In the rows, 128 means zero.
Known rows, with every step that occurs:
buped-mozin-semu-safovab-foma-palop: [174  74 197 121 158 131 135  88 114 153 189  91 110  97  91 159 142 122
 175  89  99 129 120 114 132 116 118 112 168]
sugot-semu: [120 107 133 173 174  94 167 126 122 143 110 144 117 111  97 109 123 134
 134 129 133 135 136 147 182 140 103 131 164]
semu-mazedur-buped-mozin-pereven: [176 101 157 113 121 104  55 101 169 179 148 106 108 103 105 153 104 190
 196 119  91 121 143  92 156 163 118 107 150]
semu-safovab-matus-mazedur-buped: [177  97 228 122 132 162 114  85 120 173 141  78 100  87 118 132  88 152
 135  68 138 128 158  87 163 139  67 107 161]
sugot-semu-mazedur-buped-mozin: [151  89 148 162 173  73 109 107 144 180 128 124 106  88  86 134  99 176
 174 121 109 132 148 124 199 170  97 122 184]
safovab-matus: [133 115 145 130 155 107 130 117 107 155 107 107 114 103 134 113  99 136
 120  98 173 120 162 111 149 124 120 130 153]
mozin-semu: [142 100 141 133 149 131 168  98 135 127 131 161 113 127  97 108 158 148
 149 117 129 120 123 139 138  88 113 129 149]
safovab-semu-mazedur-buped: [143 108 154 135 121  85  84  76 130 209 110 135  78  92 102 152  92 165
 146 104 154 130 140  96 176 133 115 104 153]
sugot-semu-palop: [110 134 153 163 149 116 170 112 109 136  87 140 112  81 124 103 132 157
 127 130 111 150 135 149 211 130  89 132 154]
mazedur-buped-mozin-semu-palop: [171  97 140  94 162 117 111  85 104 172 165 123 124  99 161 144 153 158
 186 105 119 130 134  97 175 133 121  85 171]
matus-safovab: [127 116 197 114 120 174 105  92 125 126 136  93  94 110 104 146 163 138
 114 155 143 138 133 114 141 141  88 109 129]
sugot-semu-mazedur-pagu: [115  98 142 150 163  83 132 110 148 170 123 129 115  86  75 123  76 167
 141 126 112 133 139 159 194 171  94 147 165]
foma-safovab-matus-mazedur: [134  94 170 110 135 148 124 108 121 165 157 102 105 146 113 114 108 164
 108 112 148  92 107  84 141 130  92 130 138]
pereven-mozin: [129 122 131 112 151  91  84 113 108 124 132 104  91 104 131 123 101 150
 147 118 132  85 121  97 122 130 134 113 121]
mozin-semu-sugot: [136 102 157 135 157 142 174  99 140 154 143 167 113 130 101 130 160 149
 182 106 130 102 134 137 131  97 117 144 186]
matus-mazedur-semu-safovab-pagu: [149  70 206 125 132 132 112  67 145 162 152  94 128 100  92 113  85 201
 143  81  88 158 131  95 154 120  98 116 125]
buped-mazedur-semu-safovab-foma: [179  84 159 119 128 144 120  62 150 182 161  89 119 116  94 127 117 155
 130  78  90 114 146 110 110 103 119 105 170]
matus-mazedur: [142  95 163 137 120 136  95 120 156 149 133 105 131 114 113 126  82 184
 128 123  87 146 114 102 140 146 117 139 118]
semu-safovab: [160 123 204 125 111 175 138 103 126 129 148 102 108 113 107 143 128 111
 133  96 125 127 138 123 131 127  80 109 140]
nubo-semu-palop: [142 155 130 143 123 144 185 112 116  94  83 115 126  94 127  84 137 171
 140 125 108 141 136 146 200  92  78 111 118]
buped-mozin-semu-mazedur: [167  74 161 128 158  99 113  94 154 145 168 108 111  94  77 158 126 151
 191 117 108 123 128 122 132 131 129 114 161]
mozin-semu-safovab-pagu: [149  90 194 137 147 156 177  79 131 136 141 130 105 109  90 112 145 134
 161  83 123 117 152 123 140  96  90 116 154]
foma-palop: [125 147 128 135 105 144 108 137  98 118 151 128 139 136 127 121 118 138
 118 123  78 143 105 116 142 135 124 138 138]
nubo-semu: [151 130 111 153 149 122 183 124 128 103 105 121 131 122 100  89 129 149
 146 126 130 127 138 144 171 101  93 111 130]
foma-safovab: [124 119 141 104 119 158 138 119 123 136 169 128 113 170 115 126 150 131
 114 136 135  90  91 109 119 123 102 123 125]
buped-mazedur-pagu: [140 106  95 101 130 142 112 103 156 177 167  99 148 117 123 136  74 128
 113 116  99 104 140 139 112 165 139 119 162]
safovab-matus-mazedur: [140  92 169 137 151 112 107 112 127 170 112  90 115  92 124 112  66 175
 119  94 144 132 152  92 160 137 111 138 145]
safovab-semu-mazedur-buped-mozin-pereven: [156  98 165 132 124  79  88  73 138 210 116 132  75  94  93 153 103 160
 169 106 147 128 139  89 178 135 118  87 153]
pereven-mozin-semu-safovab-foma: [154  94 188 110 160 112 111  81 108 141 143 101  66  91 105 118 122 157
 159  82 123  76 123  97 128  95 106 117 140]
semu-mazedur-buped: [160 117 143 116 113 114  53 108 163 176 135 115 111 105 117 147  95 197
 167 117  98 122 145  99 154 160 110 126 147]
pereven-mozin-semu: [138 103 141 115 166  93 112  93 114 123 134 127  81 103 109 108 122 164
 162 110 134  79 117 104 129 102 124 114 136]
semu-safovab-matus-mazedur-buped-mozin: [185  84 233 120 142 153 107  83 119 176 155  67 100  81 116 145  87 146
 150  68 138 130 158  85 160 145  73  99 168]

Rows:
[129 105 152 110 153 110 149  73 119 164 154 150 132 128 110 129 150 168
 170  93 134 130 133 131 139  91 130 125 171] | mazedur-semu-sugot
[176  85 131  98 174 105 109  90 111 177 175 126 127 113 148 146 149 146
 188 105 129 125 134  96 159 137 127  84 177] | mazedur-buped-mozin-semu
[159  69 215 115 128 135 107  67 140 175 154  91 120 102  93 119  95 204
 131  77  82 157 118  98 150 108  98 129 127] | matus-mazedur-semu-safovab-foma
[174 117 178 144 140 149 184 106 121 129 120  85 112 107  93 103 129 141
 143  86 114 123 146 134 169  94  67 115 135] | nubo-semu-safovab-foma
[164  93 151 124 140 122 116  84 159 160 134 150 100 112  88 120 135 194
 176 107 107 116 134 119 156 111 103 129 162] | mozin-semu-mazedur-buped
[127 109 152 106 139 144 140 113 109 154 154 114 105 152 120 117 131 137
 108 115 168  83 114  97 134 122  97 125 143] | foma-safovab-matus
[142 100 142 164 164  83 116 110 145 176 113 136 104  94  89 122 100 181
 160 123 110 132 148 128 201 163  92 130 178] | sugot-semu-mazedur-buped
[188 107 179 145 154 143 170  93 121 138 116  87 111  95  98  92 102 167
 154  83 137 127 160 113 198 112  50  92 156] | nubo-semu-safovab-matus-mazedur-buped
[131 111 159 149 113  88  96  85 139 188 100 133  75  92  82 151  87 154
 134 111 152 131 135 111 160 127 117 117 139] | safovab-semu-mazedur
[185  58 201 111 150 134  81  84 139 201 174  82 118  94 125 146  97 193
 166  82  80 141 123  72 162 147 104 115 154] | matus-mazedur-buped-mozin-semu-safovab-foma
[164  69 179 123 179 106 105  91 123 207 140  95 113  85 134 131  81 187
 166  77 146 120 160  77 173 141 112 125 191] | safovab-matus-mazedur-buped-mozin-semu-sugot
[188  79 162  98 178 114 113  78 103 186 174 111 114  99 144 147 140 142
 187  85 145 120 150  88 168 137 108  79 189] | mazedur-buped-mozin-semu-safovab-matus
[159  76 206 120 126 136 111  68 146 157 153 104 124 106  88 117  95 203
 137  90  91 159 115 103 153 113  92 117 127] | matus-mazedur-semu-safovab
[165  93 112 124 133 123 119  76 155 163 152 114 133 128  98 117 116 160
 132 104 101 118 140 119 111 108 137 103 166] | buped-mazedur-semu
[191  84 240 120 135 155 119  82 127 175 148  75  98  89 108 133  98 147
 160  71 133 128 157  80 165 139  72  90 162] | semu-safovab-matus-mazedur-buped-mozin-pereven
[153 100 179 113 158 115 116  81 112 124 143 115  70  95  98 115 123 156
 166  94 132  77 122 101 131 100 101 105 142] | pereven-mozin-semu-safovab
[142 104 186 170 163 125 174 108 120 144 123 128 103 100  82 119 123 123
 137 109 131 136 142 144 184 140  70 118 174] | sugot-semu-safovab
[142  80 180 127 163 103 116  85 122 188 123 101 116  91 116 111  77 194
 140  78 148 133 154  94 164 119 113 135 168] | safovab-matus-mazedur-semu-sugot
[111 128 165 107 104 150 146  85  98 163 137 136  84 137 121 130 147 139
 103 123 154 104  89 102 160 105  92 107 126] | foma-safovab-semu-palop
[174  59 189 119 153 131  87  83 140 188 172  85 126  93 125 140  86 190
 176  87  85 142 138  69 164 159 106 102 153] | matus-mazedur-buped-mozin-semu-safovab-pagu
[151  97 158 132 129  76  78  74 129 213 124 123  78  85  99 164  90 159
 159 103 152 131 138  93 173 142 121  96 158] | safovab-semu-mazedur-buped-mozin
[135 105 158 109 114 127 107  82 123 193 155 133  77 146  97 143 126 156
 127 118 154  91  98  87 152 127  93 107 142] | foma-safovab-semu-mazedur-buped
[169  99 234 130 126 164 123  93 127 159 135  76  98  88 104 132  85 144
 127  74 138 130 153  99 152 133  69 116 153] | semu-safovab-matus-mazedur
[119 110 152 114 121 134 144  93 107 169 152 139  88 157 103 134 141 123
 107 123 170  94  90 102 140 111 102 107 133] | foma-safovab-semu
[154  90 202  99 138 127 145  54 105 165 156 107 113 112  97 120 149 159
 135  65 119 143 131 123 143  73 101 114 140] | mazedur-semu-safovab-foma
[148 121 120 129 137 112 147 109 156 130 120 106 130  99  78 104  81 182
 153 122 109 124 143 156 182 134  84 126 131] | nubo-semu-mazedur-pagu
[162 114 216 127 130 159 139  95 112 147 133  88  98  94 111 132 108 117
 128  78 158 120 161 111 146 125  75 112 158] | semu-safovab-matus
[139 102 214 119 116 142  73  56 127 184 123  98  59  85  84 163 137 162
 127 138 161 139 142  92 175 145  79  91 146] | matus-safovab-semu-mazedur-buped
[116 111 164 116 126 142 148  95 110 187 161 144  87 159 106 150 142 125
 129 115 170  81  98  99 134 118 105 118 159] | foma-safovab-semu-sugot
[173  66 165 117 152 120  83  92 143 183 167 105 128 104 127 139  96 197
 170 105  89 144 118  80 163 154 116 108 152] | matus-mazedur-buped-mozin-semu
[187  77 165  94 171 119 108  81 105 195 182 104 116 104 147 155 150 143
 186  81 120 122 138  89 158 131 116  91 178] | mazedur-buped-mozin-semu-safovab-foma
[158  92 198 106 148 121 152  50 104 152 144 116 110 103  94 108 134 158
 137  68 154 142 145 121 158  79  90  98 156] | mazedur-semu-safovab-matus
[144  80 173 125 160  98 115  85 121 175 118  98 116  92 114 101  77 193
 125  82 149 140 150  95 167 114 112 129 149] | safovab-matus-mazedur-semu
[171 102 149 113 127 100  45 103 161 181 155  98 112  94 112 165  92 188
 186 115  95 124 145  95 152 170 120 117 155] | semu-mazedur-buped-mozin
[167  82 191 109 171 108  96  69 108 154 144 101  67  81 111 110  99 185
 169  76 134  80 133  76 153 111  93  99 156] | pereven-mozin-semu-safovab-matus-mazedur-buped
